Known rows, with every way that one mark hangs from another:
j_254[j_178]: -0.69,-0.52,+0.44,-0.24,-0.91,+0.86,-0.93,+2.24,-1.70,-0.46,+1.34,+1.12,+0.53,-0.60,+1.05,-3.65,+2.41,+0.48,-0.56
j_989[j_254[j_178 j_294]]: -1.00,+1.17,+2.04,+2.85,-0.29,-0.05,-1.09,+1.41,-3.37,-1.64,-1.15,+1.35,+1.03,+0.49,-0.91,-0.74,+0.26,+1.17,+0.29
j_989[j_254]: -0.38,+0.64,+1.12,+1.69,+0.83,-1.37,+0.28,-1.39,-0.83,-1.71,-0.10,+0.65,+0.63,+0.82,-2.00,+1.01,-0.82,+0.04,+0.36
j_899[j_178]: +0.37,-1.29,-0.83,-1.25,-1.51,+0.17,+1.37,+1.66,+1.37,+2.30,-0.63,+1.54,-0.78,+0.37,+0.13,-0.08,+0.40,+0.02,-0.46
j_441[j_989[j_254[j_294]]]: -0.83,+3.19,+4.40,+1.03,+0.70,-0.11,+0.55,+1.10,-1.05,-0.76,-2.63,+1.49,-0.76,+1.35,-2.32,-0.15,-0.85,+2.09,+1.28
j_441[j_989[j_254[j_178[j_384] j_294]]]: -1.60,+3.65,+5.19,+1.38,+0.65,-0.80,-0.35,+2.79,-2.04,-0.74,-1.24,+0.20,+0.05,+0.89,-1.80,-1.91,+1.55,+2.23,+1.42
j_294[j_989]: -0.31,+0.42,-0.34,-1.51,-0.03,-0.23,-2.26,+0.12,-0.54,+2.83,+0.24,-0.67,-1.07,-1.30,+0.04,+0.91,+0.30,+0.76,-0.66
j_441[j_989[j_254]]: -0.81,+2.37,+3.95,-0.20,+1.11,-0.76,+1.02,+0.28,+0.01,-1.09,-0.91,+1.68,-0.73,+1.24,-2.58,-1.03,-0.25,+1.34,+1.01
j_899[j_178[j_294[j_441] j_384 j_989]]: +1.04,+2.61,-0.86,+0.07,-1.79,-2.04,-1.74,+2.81,+1.20,+3.47,+0.90,+0.94,-1.35,-1.06,-2.15,-0.70,+3.15,+0.95,-0.17
j_989[j_254[j_178[j_384] j_294 j_441]]: -1.55,+2.69,+2.97,+3.35,+0.64,-1.70,-0.33,+1.76,-4.34,-1.13,-1.52,-2.34,+2.97,+1.09,-0.30,-2.56,-0.29,+1.61,+1.51
j_989[j_254[j_294 j_441]]: -0.54,+2.10,+1.98,+2.75,+0.78,-0.94,+0.84,-0.42,-3.03,-1.07,-3.20,-0.80,+2.03,+1.68,-0.91,-0.29,-3.28,+1.33,+1.13
j_441[j_989[j_254[j_178]]]: -1.21,+2.07,+4.26,-0.34,+0.54,-0.14,+0.40,+1.84,-1.27,-1.45,+0.09,+2.36,-0.28,+0.78,-1.81,-3.38,+1.43,+1.77,+0.73
j_899[j_178[j_384 j_989]]: +0.34,+0.33,+0.12,+0.12,-1.02,-0.61,-1.64,+2.40,+2.17,+2.46,+0.58,-1.18,-0.94,-0.29,-1.18,+0.71,+2.58,-0.39,+0.21
j_441[j_989[j_254[j_178[j_294 j_384]]]]: -1.42,+3.89,+4.57,+0.78,+0.30,-1.55,-0.65,+2.35,-1.15,-0.75,+0.65,+2.83,-0.72,+0.64,-2.60,-2.71,+2.67,+2.09,+0.99
j_254[j_294]: -0.11,+1.31,+0.61,+1.70,-0.31,+0.71,-0.83,+1.32,-1.50,+0.50,-2.91,-0.16,-0.06,+0.30,+0.33,+1.26,-0.85,+0.97,+0.46
j_294[j_989[j_254]]: -0.63,+0.89,+0.57,-0.13,+0.59,-1.26,-1.94,-1.16,-1.13,+1.41,+0.14,-0.25,-0.62,-0.80,-1.56,+1.63,-0.43,+0.68,-0.34
j_294[j_441 j_989[j_254[j_178]]]: -0.24,+1.01,-0.30,-1.59,+0.09,-2.26,-0.59,+0.28,-3.39,+1.80,+1.19,-2.04,+1.21,-2.14,-0.72,-3.20,+0.77,+2.07,-0.88
j_899[j_178[j_294 j_441]]: -0.49,+3.06,-1.42,-0.45,-1.89,-0.53,+1.65,+2.79,+1.61,+3.40,-0.10,+4.18,-0.68,+0.61,-1.23,+1.19,+0.90,+1.24,-2.17
j_254[j_178[j_989] j_294]: -0.28,+1.33,+1.40,+2.02,-1.48,+2.45,-4.46,+4.03,-2.61,-0.11,-1.16,+0.90,-0.19,-0.99,+0.28,-2.69,+2.71,+1.27,-0.27

Rows:
+0.46,+0.91,-1.45,-1.47,-2.39,-0.31,-1.54,+2.15,+0.88,+4.75,-0.21,+5.14,-2.76,-0.50,-0.75,+0.87,+1.53,+1.19,-1.24
j_899[j_178[j_294[j_989]]]
-0.83,+3.25,-0.06,-0.42,-0.74,-2.50,-3.00,+3.12,-2.79,+2.74,+2.60,-0.18,+0.10,-2.32,-0.13,-3.71,+4.44,+2.03,-0.48
j_254[j_178[j_294[j_441 j_989] j_384]]
-1.89,+4.17,-0.18,-0.39,-1.24,-0.09,-2.17,+3.51,-1.77,+2.46,+1.94,+3.18,+0.02,-1.33,-0.27,-2.00,+3.25,+2.14,-2.65
j_254[j_178[j_294[j_989] j_441]]
-0.60,+4.76,-0.37,+0.87,-1.42,-1.29,-1.52,+3.52,+2.46,+3.69,+1.13,+1.18,-0.91,-0.24,-2.56,+1.90,+3.26,+0.78,-1.53
j_899[j_178[j_294 j_384 j_441 j_989]]
+0.19,+2.21,-0.54,-0.61,-0.38,-0.63,-1.15,+1.25,-2.73,+3.17,-2.49,-2.80,+0.24,-1.54,+0.43,+0.04,-0.92,+2.32,-0.13
j_254[j_294[j_441 j_989]]
-1.73,+2.01,+1.45,+1.40,+0.37,-1.00,+0.88,+1.04,-1.75,-1.73,+1.33,+0.26,+2.10,+0.48,-1.46,-1.12,+0.88,+0.71,-1.17
j_989[j_254[j_178[j_441]]]
-1.13,+3.67,+2.84,+0.42,-0.26,-1.16,-0.14,+5.07,-3.60,+1.25,-1.11,-3.39,+1.47,-0.97,+0.50,-4.44,+2.86,+3.01,+0.97
j_254[j_178[j_384] j_294[j_441[j_989]]]
-1.80,+4.27,+4.85,+0.96,+0.27,+0.02,-0.03,+5.11,-4.00,+1.08,-2.57,-2.70,+1.94,+0.76,+1.45,-5.98,+1.06,+3.16,+1.81
j_254[j_178[j_384] j_294 j_441[j_989]]
-0.14,+4.73,-0.54,-0.23,-0.07,-4.18,-2.52,+1.00,-1.34,+4.15,+1.61,-1.32,-0.55,-2.16,-1.48,+0.06,+2.56,+2.11,-0.01
j_178[j_294[j_441 j_989] j_384]
-2.14,+3.63,+0.60,+0.35,-0.84,+1.10,-1.98,+4.34,-3.17,+2.70,-1.05,-1.01,+0.89,-1.16,+0.91,-0.63,+1.56,+2.54,-2.09
j_254[j_178[j_441] j_294[j_989]]
-1.00,+1.88,+1.17,+0.10,-0.85,+1.19,-2.08,+3.63,-4.99,+2.57,-2.51,-1.16,+1.40,-0.80,+2.59,-4.78,-0.22,+2.72,-0.12
j_254[j_178 j_294[j_989] j_441]
-0.96,+2.30,+0.80,-2.23,-1.00,+0.21,+3.54,+3.24,+2.13,+2.94,-0.66,+0.98,-0.34,+0.99,-0.83,-0.31,+0.43,+1.39,-1.50
j_899[j_178[j_441[j_989]]]
-1.25,+4.54,-0.93,-0.65,-1.20,-2.43,-0.31,+3.26,+1.62,+5.66,+0.91,+0.53,-0.91,-0.40,-1.42,+2.60,+2.30,+1.44,-1.79
j_899[j_178[j_294[j_989] j_384 j_441]]
-0.18,+1.68,-1.01,-0.69,-1.52,+0.81,+0.54,+2.79,+2.33,+2.55,+0.14,+0.26,-0.21,+0.07,-1.35,+0.73,+1.24,+0.29,-2.16
j_899[j_178[j_441 j_989]]
-0.84,+3.95,+1.70,-0.20,-0.65,-2.10,-1.17,+3.92,-2.24,+1.15,+2.09,+0.94,+0.18,-1.22,-0.55,-5.14,+4.44,+2.42,+0.36
j_254[j_178[j_294[j_441[j_989]] j_384]]
-1.43,+1.79,+1.61,+0.09,+0.76,-2.03,-1.82,+0.59,-2.96,+1.49,+0.77,-2.39,+1.31,-0.72,-0.42,-2.23,+0.57,+1.34,+0.27
j_294[j_989[j_254[j_178[j_384] j_441]]]
-0.92,+3.20,+2.59,+2.57,-0.33,+0.55,-3.26,+4.36,-3.99,+0.68,-1.45,-3.56,+2.13,-0.18,+1.13,-4.79,+1.77,+1.74,+1.23
j_254[j_178[j_384 j_989] j_294 j_441]
+0.05,+1.88,-0.43,+0.29,-1.54,-2.01,-0.47,+2.46,+1.42,+3.44,+0.45,+2.35,-1.56,+0.26,-1.07,+1.21,+2.39,+0.53,+0.11
j_899[j_178[j_294 j_384]]
-1.72,+7.24,+2.50,+0.81,+0.39,-1.43,+1.14,+1.60,+0.21,+0.45,-0.08,+4.39,-0.49,+1.13,-3.69,+0.65,+0.54,+2.46,-1.42
j_178[j_294 j_441[j_989[j_254]]]
-0.46,+3.77,+2.87,+3.89,+1.17,-1.95,-3.06,+0.49,-1.51,-0.58,-1.06,-4.19,+1.46,+0.34,-2.37,+0.58,+0.23,+0.51,+1.90
j_178[j_384 j_989[j_254[j_294 j_441]]]
-2.63,+4.47,+3.08,-0.35,+0.50,-1.02,+0.78,+4.36,-0.67,+0.70,+1.91,-2.67,+1.69,-0.25,-0.26,-2.95,+3.74,+1.85,-0.69
j_254[j_178[j_384 j_441[j_989]]]
-0.70,+2.17,+1.60,+1.91,-0.12,-1.19,-0.42,+0.77,-3.49,-1.43,+0.35,+3.35,+1.55,+0.92,-1.09,-4.45,+0.09,+1.55,+0.05
j_989[j_254[j_178[j_294] j_441]]
+0.23,+1.53,-0.63,-0.87,-1.72,-1.15,-0.58,+1.38,-0.28,+3.89,-0.90,+4.58,-1.52,+0.32,-1.23,-0.29,-0.10,+1.62,-0.75
j_899[j_178[j_294[j_989[j_254[j_441]]]]]
